In the rows, 128 means zero.
Known rows, with every step that occurs
K D F E V H: [115 133  92 140  91 133 162  80 116  65 116 164 174 151 126  89 154 133
 124 135 112]
K D: [ 95 130 105 137  76 124 153  83 104  97 131 152 148 147 119  94 156 117
 137 121 125]
D F E V: [114 129  86 129 102 143 157  88 122  99 114 167 164 136 116  93 145 126
 114 152 124]
F D: [ 95 129  80 123  88 120 167  83 114 116 119 158 126 109 120  96 160 125
 134 147 117]
G F E V: [117 116  93 123 104 142 158  89 121 101 106 164 150 120 118  95 139 119
 114 146 142]
N K: [ 91 146  93 126  82 108 148  82 109 101 134 164 141 147 118 108 146 124
 127 116 141]
H V N K D F: [ 85 127  87 139  74 131 129  70  80  65 144 162 148 183 123 126 159 129
 135  86 113]
E F D: [101 122  48 120  84 118 168  92  99 123 102 156 146 117 133  83 154 126
 143 149 124]
H V D: [ 85 108 115 119  80 120 131  67 114 107 133 153 122 138 120 101 137 122
 134 133  96]
N K D F E: [114 139  78 156  95 147 158  77  83  60 129 168 160 174 122 119 165 126
 127 107 140]
F D K N V H: [ 88 169  44 118  83 101 168  75 118  58 122 174 150 144 136 125 158 143
 130  97 115]
G F D K N V H: [ 98 145  53 123  88 115 172  90 111  73 114 170 144 138 143 122 158 139
 131  84 122]
E V D K N: [ 84 122  42 132  89 108 138  64 114  52 119 166 147 182 133 112 135 125
 139  85 130]
H V N K: [ 79 135  97 116  80 106 122  67 103  81 143 166 130 156 116 124 139 128
 119 106 120]
G V N K: [ 84  96  85 121  93 110 156  73  98  88 129 174 128 149 118 106 150 117
 125 112 134]
N V H: [ 93 156 119 112  71 100 158  85 133 103 130 162 156 123 122 104 139 132
 123 140 110]
K D F: [101 119 108 147  79 139 156  97  97 109 131 152 156 157 125  91 162 120
 138 114 115]
F D K: [ 92 136  55 116  96 119 165  84 114 106 117 164 122 132 130 110 161 128
 133 124 107]
D F E V N: [110 110  82 138 108 134 144  82 114  75 117 169 153 152 119 106 138 127
 110 136 119]
D F E: [119 118 114 142 108 144 157 101 110 112 125 164 145 139 120  94 151 124
 109 140 114]

Rows
[ 86  80  65 132 102 119 157  74 100  76 122 171 126 172 134  98 151 116
 135  84 119] => G V D K N
[ 94 162  12 115  80  98 169  83 103  65 105 172 170 151 148 111 152 144
 139 100 121] => E F D K N V H
[ 90 140  42 131  98 116 160  84 105  80 123 168 131 151 131 109 163 130
 131  93 125] => F D K N
[101 125  37 138 109 122 140  56 111  28 114 174 148 183 130 119 137 127
 124  96 134] => F E V D K N
[114 130  72 142  93 153 160  76 106  70 116 163 175 153 118 101 157 124
 128 139 129] => K D F E V
[ 93 120  80 158  79 125 142  80  78  62 137 161 149 189 127 121 159 126
 137  80 130] => V N K D F
[ 91 139  78 132  94 110 143  95 111  89 134 166 142 171 129 102 147 125
 119  81 127] => D K N
[119 121 102 155  99 154 160  89  94  84 126 160 156 157 121  99 163 122
 123 126 119] => K D F E
[107 138  82 118 100 127 153  73 128  86 115 168 156 126 111  98 139 123
 113 159 134] => F E V
[ 89 130  79 141  75 115 144  63 106  60 131 162 152 158 122 123 138 123
 140 103 137] => K N V D
[100  90 112 148  88 129 148  92 106 116 126 152 131 154 130  94 143 122
 138 119 103] => V D F
[ 82 116  91 111  89 119 129  69 113  97 130 159 119 161 131 116 138 125
 132 109  87] => H V D K
[ 88 165  61 121  83 115 149  82 114  72 133 171 163 167 125 130 144 128
 124  89 135] => D K N V
[ 97 143  34 125  90 134 170  86 101  77 112 169 146 140 134 133 161 130
 136  88 139] => G F D K N V
[ 89 112  71 145  95 109 137  78 103  67 130 163 128 185 136 111 141 124
 133  72 121] => V D K N
[116  92 107 154 109 143 151  84 102  90 121 160 131 154 127 102 145 124
 123 131 107] => V D F E
[ 79 139  84 129  71 115 125  55  87  53 144 163 140 174 117 128 152 125
 133  93 124] => H V N K D
[ 97 135   9 128  94 112 161  91  90  86 105 166 151 158 144  96 158 131
 139  95 131] => E F D K N
[100 117  51 135 102 129 164  99  98  93 114 164 126 144 138 107 164 126
 131  80 132] => G F D K N
[ 87 128  90 135  86  99 135  77 102  78 137 166 130 163 120 119 140 124
 122  99 135] => V N K
[115  89  85 136 105 141 152  72 114  78 102 160 136 135 125 103 132 118
 129 137 135] => G F E V D
[ 86 135  68 119  84 117 149  66 115  75 123 163 140 163 131 140 135 125
 140 112 110] => N V D K
[ 96  59 106 134  95 140 169  88 103 125 118 160 128 140 127  81 154 114
 140 132 102] => G V D F
[111 151  68 142  87 127 160  68 105  42 120 173 178 169 126 108 157 138
 128 116 133] => N K D F E V H
[ 81 120  77 126  89 115 124  68 105  71 136 163 127 180 132 114 141 127
 130  79 103] => H V D K N
[102 130  82 146  94 144 132  62  77  40 139 171 149 184 120 133 159 130
 120  97 118] => H V N K D F E
[ 88 167  25 120  86 121 166  70 108  62 122 173 152 147 128 137 161 133
 135 101 131] => F D K N V
